What can hang from each mark
z_255: z_229 z_410 z_485 z_764 z_891
z_764: z_229 z_485
z_891: z_410 z_764
z_410: z_255 z_485 z_764 z_891
z_229: z_410 z_891
z_485: z_229 z_891

Each row was made from one small tree. The marks that hang from a mark follow it in brackets, in the order of their numbers. Every link used is in the known rows. Write each row's tree.
Known rows
z_229(z_410(z_255 z_485 z_764) z_891): [-0.68  2.43  0.43 -0.74 -1.69 -1.08 -0.69 -1.05 -2.77 -2.20  1.50  0.69
 -0.89 -0.26 -1.34  1.15 -4.02  0.03 -2.07  2.01  3.00 -1.84 -4.98 -3.81
 -0.93  1.22  2.75  3.58 -0.35 -1.65 -1.72]
z_410(z_255(z_229) z_764 z_891): [ 0.04 -0.65 -0.22 -0.66 -1.34  0.46 -0.38 -1.76 -2.31  0.28  3.40 -1.17
 -3.81 -0.81  1.71  0.97 -1.26 -2.91  0.75  0.95  2.11  0.94 -3.22 -4.43
  0.95  1.80  3.53  3.83  0.70  0.47  0.16]
z_255(z_229 z_410(z_764) z_485 z_891): [-1.35 -2.22 -0.32 -4.08  0.23  1.46  2.91 -0.54 -0.06  0.89  4.86 -1.74
  3.86  2.88 -0.21  3.12 -1.27  2.00  0.43 -3.99  2.22  1.15  2.71 -1.25
 -2.34 -0.61  3.07  3.32  1.27  1.59  1.45]
z_410(z_485 z_764 z_891): [-0.07  0.29  3.08 -2.54 -1.82 -0.37 -1.76 -0.74  1.84 -0.20  1.64  1.30
 -0.74 -0.91  0.23  1.77 -0.69 -1.30 -1.57 -0.33 -0.66  1.62 -3.35 -4.98
 -0.22  1.75  1.92  5.08 -1.88  1.60  1.23]
z_229(z_410 z_891): [ 1.17  0.27 -1.70  0.54  0.05  0.00  2.65  0.04 -5.04 -0.05  1.04 -0.07
  1.78 -0.59 -1.40  0.51 -2.02  0.60 -0.28  0.00  0.33 -2.68 -2.37 -1.00
 -0.95  1.07 -0.45  0.85  0.58 -2.01 -2.54]
z_764(z_485(z_229(z_410 z_891))): [-0.40  1.36 -0.75 -0.75 -1.62 -1.31  3.42  0.77 -3.41  0.31 -0.96 -0.41
  2.54 -0.01 -2.97  0.80 -0.36  0.35 -0.35 -0.16  0.69 -1.68 -0.50 -1.05
 -0.17  1.32 -3.54 -0.52  0.82  0.26 -2.11]
z_255(z_229 z_410 z_764): [ 0.16 -4.60 -0.68 -2.01  2.20  1.90  1.36 -0.28 -2.39  2.91  3.60 -2.21
  1.29  0.56 -0.28  1.75  0.38  0.22  0.30 -3.63  3.26 -0.23  2.52  0.86
 -2.01 -1.92  1.61  2.61  1.80  2.09 -0.39]
z_485(z_891(z_410 z_764(z_229))): [ 0.94 -4.16 -0.57  2.32  3.35 -0.28  2.75 -0.57 -0.98  3.57 -1.12 -1.48
  1.14 -1.26 -1.14  2.21  0.41 -1.06  1.89  0.39 -1.65  1.09 -1.04  1.06
  0.33  1.32 -3.79  2.13 -1.47 -0.46  0.06]
z_410(z_764(z_485)): [ 0.69 -0.52  0.82 -2.77  0.30 -3.21 -0.06 -1.37  2.23  0.12  0.41  0.36
 -1.66 -1.04 -1.66  1.44  0.73 -0.82 -1.18 -1.79 -1.55  2.17 -0.44 -2.44
 -1.00  1.32 -0.87  3.33 -1.06  2.33  0.07]
z_229(z_410(z_485(z_891) z_764)): [-0.31  0.33  0.81 -0.62 -1.00 -0.75  0.05 -1.31 -0.84 -0.86 -0.91  2.00
  0.69 -1.04 -1.31  1.03 -2.48 -0.12 -2.19  2.16  0.94 -0.14 -2.06 -3.72
 -0.14  1.90  1.41  3.53 -0.61  0.06 -0.89]
z_255(z_229 z_410 z_764(z_485) z_891): [-0.59 -3.56 -0.63 -3.98  0.74  1.81  3.83  0.80  0.66  2.13  4.82 -2.60
  3.00  1.81 -0.47  3.50 -0.03  2.63 -0.25 -5.64  1.50 -0.91  3.31 -0.55
 -3.05 -0.02 -0.09  2.06  0.36  1.99  0.86]
z_485(z_229(z_410(z_255) z_891)): [-0.29  1.79 -2.24  1.80 -1.00  0.19  2.33 -0.47 -7.44 -0.14  0.28 -1.63
 -0.33 -0.56 -1.02  0.24 -2.10 -1.05  0.51  2.99  3.87 -3.06 -2.80 -0.96
  1.38  1.07  0.06 -0.29  0.69 -2.33 -2.11]
z_764(z_229(z_410) z_485(z_891)): [ 1.29  1.14 -1.02 -0.61 -1.51 -1.45  2.47 -0.07 -1.26 -0.65 -2.36 -0.17
  1.43 -1.12 -2.74  1.16  0.08  0.99 -0.02  0.09 -1.12 -0.57  1.26 -0.89
 -0.20  2.76 -4.48 -1.11  1.75  1.15 -1.06]
z_229(z_891(z_410(z_255))): [ 0.57 -1.42 -0.30  1.36  1.19 -1.95  2.69 -0.12 -4.72  0.66  2.82 -2.07
  0.06 -1.68 -1.38  0.75 -1.97 -0.85  0.99  1.13  1.19 -2.12 -2.18 -0.09
 -1.32  0.60 -0.30  1.58 -2.06 -3.24 -0.46]
z_410(z_485(z_229) z_764): [-1.28  0.04  1.85 -1.27 -0.16 -0.89 -1.89 -1.34  0.53  0.73 -1.01 -0.14
 -0.78 -0.08 -1.22  1.70  0.69 -2.59 -0.92  0.30  1.76  2.90 -0.96 -2.66
  0.73  0.26  0.76  3.16 -0.67  3.01  1.39]
z_255(z_410(z_764)): [ 0.66 -1.89 -0.22 -2.04  1.20 -0.72 -0.02 -1.71 -0.67  1.43  0.84 -0.68
 -0.15  0.19 -0.23  2.06 -0.10 -0.07 -0.73 -0.72  1.55  1.03  0.14 -1.17
 -1.25 -0.32  1.95  3.75 -0.75  0.83 -0.75]
z_485(z_891(z_764)): [ 0.27 -2.91 -0.68  1.31  2.93  0.18  2.60 -1.04 -2.00  1.96 -0.25 -0.11
 -0.58 -1.61  0.05  0.12 -1.62 -1.57  0.37  0.37 -2.12 -0.07 -1.87 -1.18
  1.94  2.79 -0.12  3.25 -2.12 -1.18  0.03]
z_255(z_891): [ 0.92 -0.82 -1.63 -0.34  1.15  0.43  2.80 -0.33 -2.08  0.38  2.84 -2.16
  0.45 -0.29  0.11  1.96 -0.87  0.07  0.10 -1.94 -0.86 -0.51 -0.65 -1.39
 -0.42  1.65  0.31  1.07 -1.62 -0.97  1.65]
z_485(z_229): [ 0.37 -0.70 -0.52  0.56  1.05 -0.49  0.95 -0.67 -3.45  1.41 -0.57 -1.65
 -0.51 -1.00 -1.09  0.41  1.30 -2.47  0.87 -0.09  1.13  1.27  0.72  0.13
  1.44  0.31 -1.09  0.35  0.13  1.17  0.65]
z_410(z_255 z_485(z_891) z_764(z_229)): [ 0.10  1.85  1.05 -0.53 -1.31 -0.83 -1.87 -2.26  1.00 -1.35 -1.32 -0.83
 -3.08 -0.93 -0.37  1.61 -1.81 -1.44 -0.17  2.23  1.01  1.74 -2.04 -3.47
  1.93  3.12  1.61  1.99 -0.50  0.26  1.38]
z_485(z_229(z_410(z_891))): [ 0.21  0.38 -0.50  0.88 -1.83  1.23  1.60  0.29 -5.28  0.91  0.41 -0.21
  1.09 -1.01 -0.42  0.77  0.55 -1.49  0.12  1.73  2.16 -1.00 -1.73 -1.93
  0.92  0.83 -1.56  0.93  0.71  0.74 -1.20]
z_255(z_410 z_764(z_229 z_485(z_891))): [ 0.72 -1.92 -0.19 -3.08 -0.42  1.19  2.19  0.15  2.07  1.91 -0.57 -1.39
  1.62 -0.12 -1.17  2.80  0.79  2.31 -0.32 -2.57  0.07 -0.08  3.54  0.05
 -0.41  1.55 -2.75  0.53 -0.12  1.55 -0.14]

Which tree is each row?
[-0.62 -2.20  0.95  0.24  0.23 -2.75  4.06  0.56 -1.14  2.15 -1.75 -1.12
  2.34 -1.74 -2.81  0.87  1.24 -1.07  0.68  1.31 -0.74  0.45  2.76 -0.10
  0.46  1.73 -4.55 -0.06 -2.20  0.78  1.04] => z_764(z_485(z_229 z_891(z_410)))
[ 1.48 -1.36  0.24  0.34  0.89  1.39  0.41 -0.32 -0.40  2.06  0.88 -0.98
 -0.97 -0.67  0.57  2.13  0.70 -1.60  1.41 -1.48 -1.84  1.32 -3.31 -1.49
  0.88  2.03 -1.96  3.02 -0.32  1.07  0.04] => z_410(z_891(z_764(z_229)))
[ 1.17  0.67 -0.48 -1.92 -0.95 -1.46  0.54 -1.53  3.36  0.55 -2.73 -0.41
 -1.43 -0.49 -1.01  2.43  0.72 -0.29  0.11 -0.41 -2.37  2.52  0.26 -2.63
  1.28  3.46 -2.50  0.72 -0.27  1.72  0.11] => z_410(z_764(z_229 z_485(z_891)))
[-1.44 -0.92  3.07  0.79  0.49 -3.10  0.12 -0.02 -3.89 -0.04  0.96 -1.69
  0.06 -1.66 -2.81  0.70  0.13 -2.56  0.40  2.00  3.74  0.50  0.25  0.30
 -0.83 -0.75 -1.15  2.11 -1.49  1.25  2.02] => z_891(z_410(z_255 z_485(z_229)))
[-0.11  1.53  1.21 -0.92 -2.21 -0.79  2.12  0.59 -5.44 -2.77  4.49  1.04
  0.63 -1.81 -1.04 -0.54 -2.24  0.20 -0.27  0.70  2.32 -1.89 -0.98 -1.86
 -1.20  0.68  0.77  2.86  0.79 -0.56 -0.19] => z_229(z_410(z_255(z_485) z_891))
[ 1.21 -1.23 -2.08  2.08  1.75  0.92  2.21 -0.88 -3.09  1.62 -1.85 -0.18
  0.54 -0.72 -0.82  1.49 -0.99 -0.19  0.64  1.04 -0.44 -0.60 -2.11 -0.25
  1.10  2.17 -2.51  1.41  0.88 -0.29 -1.81] => z_485(z_891(z_764(z_229(z_410))))
[-0.13 -2.27 -0.48  1.15  1.07 -0.58  3.16  0.25 -3.78  3.03  0.27 -2.06
  2.61 -0.52 -1.74  1.50  0.28 -1.39  1.36  0.50  0.89 -0.55 -0.63  0.67
 -0.06 -0.11 -2.62  0.35 -1.44 -1.25 -0.59] => z_485(z_229(z_891(z_410)))
[-0.36 -2.45  0.17 -1.90  1.88  1.29  2.78 -0.45 -0.22  0.99  2.89  0.74
  1.30 -1.48 -0.65  0.22 -1.05  0.77 -0.46 -2.21 -0.21 -0.21  2.23 -0.54
  0.60  0.89  0.80  2.69 -0.83 -0.24  1.22] => z_255(z_485(z_891) z_764)
[-1.44 -1.12  1.22 -0.18 -0.03  1.08  2.88  0.86 -3.98  1.29  1.85  1.47
  2.98 -0.37 -0.92  0.55 -0.26 -0.77  0.15 -0.27  1.46 -0.07 -1.54 -1.01
  0.33  0.01 -1.57  3.88  0.40  1.69 -0.58] => z_255(z_485(z_229(z_410(z_891(z_764)))))
[-0.49 -0.12 -2.37  1.10 -0.19  0.78  1.53 -1.70 -3.19  1.64 -2.59  0.29
 -0.39 -0.64 -0.23  0.91 -0.59 -1.44 -0.53  3.80  2.31  0.00 -1.55 -3.03
  2.61  1.65  0.07  1.29  0.04 -0.17 -1.85] => z_485(z_229(z_410(z_764)) z_891)
[ 1.46  0.86 -1.46 -0.08  0.55 -1.17 -1.93 -2.65 -0.74 -0.24  0.22 -2.09
 -4.88 -0.82  0.04  2.15  0.22 -2.01  0.74  0.71  1.63  2.09 -2.45 -1.47
  0.84  1.09  0.59  2.05  0.49  0.83  0.21] => z_410(z_255 z_764(z_229))
[-0.36 -2.54 -1.25 -1.33  0.32  0.61  3.48  0.08 -1.76  1.27  1.38  0.31
  1.45 -0.86 -1.82  0.85 -0.79  0.94 -0.58 -1.69  1.09 -1.59  1.46 -1.33
 -0.81  1.23 -1.49  1.31  2.04  1.57 -1.57] => z_255(z_229(z_410) z_764(z_485(z_891)))
[-0.38 -1.37  1.31 -1.92  1.05  1.45  1.05  0.37  0.87  1.17  1.44 -2.12
  3.24  2.15 -0.83  4.48 -0.88  1.86  0.04 -3.39  0.43  0.61 -0.30 -0.24
 -1.95  0.84 -0.78  3.09 -1.05  1.36  1.71] => z_255(z_410(z_485) z_891(z_764(z_229)))
[ 0.18  0.75  2.80 -1.00 -2.46 -0.43  0.26  0.71 -2.85 -1.51  1.94  1.52
  2.03 -1.35 -1.51  0.95 -1.43 -0.08 -1.50  0.26  0.77 -1.19 -2.08 -3.17
 -1.64  1.05 -0.11  3.17  0.16  0.98 -0.08] => z_229(z_410(z_485 z_891))
[-1.74 -0.76  1.72 -0.10  1.15  0.56  1.08  0.18 -1.40  1.95 -0.31 -0.52
  1.73  0.39 -1.31  1.20 -1.46 -1.68 -0.16 -0.77  0.16  0.28 -3.00 -1.62
  1.17  1.36 -0.63  3.06 -1.59  0.33  0.36] => z_410(z_485(z_229(z_891(z_764))))
[-0.42 -1.02  2.95 -0.22 -0.40  0.06  0.29  0.73 -2.19 -0.09  1.87  2.14
  1.66 -1.14 -0.91  1.15 -1.85 -0.57 -1.60 -0.24  0.20 -0.90 -4.21 -3.10
 -1.46  1.12 -0.34  5.44 -0.83  1.13 -0.74] => z_229(z_410(z_485 z_891(z_764)))
[-1.05  0.10 -0.55 -1.54 -0.35  0.25  2.18  0.09 -1.34  1.21  1.57 -1.87
 -1.79 -0.57 -1.04  1.01 -0.48 -0.50 -0.30 -0.77  2.17 -1.43 -0.97 -1.67
  1.30  1.30 -1.05  0.92 -1.37 -0.34 -0.31] => z_410(z_255(z_764(z_485(z_229(z_891)))))
[ 1.01 -0.12 -1.78  2.25  2.08 -0.58  0.28 -1.13 -5.10 -0.04  0.54 -1.19
 -2.47 -0.93 -1.04  1.27 -0.76 -1.05  0.79  0.57  2.30 -0.61 -3.48  0.54
 -0.34  0.51 -1.51  2.25  1.65  0.37 -1.64] => z_891(z_764(z_229(z_410(z_255))))
[-0.04 -3.23 -0.90 -0.73  2.78  1.54  3.58  0.08 -1.89  2.16  3.05 -2.12
  2.14  0.95  0.48  2.92 -1.56  1.40  0.01 -2.44  0.06 -0.93 -0.66 -0.32
 -1.35  0.77  0.51  3.77 -2.36 -0.88  0.61] => z_255(z_410 z_891(z_764))
[-1.16 -0.73 -1.98  3.40  1.43  0.47  2.92 -1.16 -6.72  1.18 -1.32 -0.54
 -1.49 -1.33 -0.39 -0.32 -2.19 -2.05  0.47  4.52  3.11 -2.04 -3.08 -1.45
  3.02  2.19 -0.21  1.97 -0.55 -1.53 -1.39] => z_485(z_229(z_410(z_255)) z_891(z_764))
[-0.80 -1.54 -0.98 -2.24  0.88  1.34  3.03  0.65  0.86  2.27  2.40 -2.12
  0.31  0.31 -0.66  3.11  1.24  0.74 -0.75 -3.23  0.60 -0.11  1.15 -1.51
  0.15  0.89 -2.38  1.11 -1.86  1.76  1.75] => z_255(z_764(z_485(z_229)) z_891)
[ 0.35 -2.50  1.42 -1.17  1.33  0.79  0.47  0.60  1.29  2.49  2.10 -1.22
  2.63  0.03 -2.04  3.80  0.05  0.59  0.03 -2.93  0.80  0.03 -1.23  0.76
 -2.39 -1.00 -2.65  2.07 -1.02  0.67  0.21] => z_255(z_764(z_229(z_891(z_410(z_485)))))
[-1.77 -3.63  2.35 -1.07  1.00  0.82  1.96 -0.08 -1.12  1.63  0.25 -0.60
  3.33  0.61 -1.14  0.86 -2.39 -0.14  0.34 -1.11  0.73  0.33  1.14 -1.15
 -0.54  1.43  1.65  4.03  0.23  1.21  0.53] => z_255(z_229 z_410(z_485(z_891(z_764))))
[-0.06  0.94 -2.08  1.18 -0.43  0.95  2.85  0.05 -5.61  1.21 -0.55 -0.99
  2.06  0.03 -1.43  0.76 -1.00 -0.57  0.18  1.05  1.91 -2.06 -1.91 -0.73
  0.75  0.50 -1.35 -0.44  1.06 -1.29 -2.37] => z_485(z_229(z_410 z_891))
[-0.41 -3.56  0.23 -2.71  2.48  0.97  1.49 -0.16 -1.29  1.44  4.96 -0.50
  1.44 -0.02 -1.17  0.51  0.48 -0.29  0.70 -5.04  1.61  1.31  2.89  1.11
 -1.57 -1.62  1.13  3.14  2.49  2.79  0.94] => z_255(z_229 z_485 z_764)
[ 0.59 -1.87  0.05  1.04  0.70  0.78  1.89  0.16 -4.00  1.30  2.18  1.11
  0.41 -1.40  0.15  0.85 -1.13 -0.89 -0.53  0.18 -0.04 -1.34 -4.35 -2.18
 -0.56  1.13 -0.74  4.49 -0.58 -0.21 -1.84] => z_229(z_410(z_891(z_764)))
[-1.02 -3.79  2.16 -3.13  1.16  1.41 -0.30  0.20 -0.57  1.59  3.42 -1.22
  2.31  0.66 -1.33  1.90 -0.26  0.50 -0.70 -4.11  3.54  0.11  2.78  0.07
 -2.93 -1.88  2.16  3.56  1.55  3.16  0.78] => z_255(z_229 z_410(z_485) z_764)
[ 0.70  2.17  0.47 -0.62 -1.64  0.04  0.35  0.25 -2.06 -1.09 -0.35 -0.45
  2.95  0.51 -2.58  2.03 -1.52  0.97 -0.34 -1.07  0.71 -1.09 -1.94 -0.83
 -1.56  0.78 -1.82  0.13  2.01  0.03 -1.45] => z_764(z_229(z_410(z_485) z_891))
[-0.51  1.83 -0.88 -1.39 -0.59 -1.06  1.73 -1.09 -3.71 -1.90  3.04  1.00
  0.21 -0.20 -1.25  0.46 -3.73  0.88 -0.80  0.80  2.64 -1.76 -2.99 -2.21
 -0.74  0.45  2.43  3.29  0.49 -1.93 -1.92] => z_229(z_410(z_255(z_485) z_764) z_891)
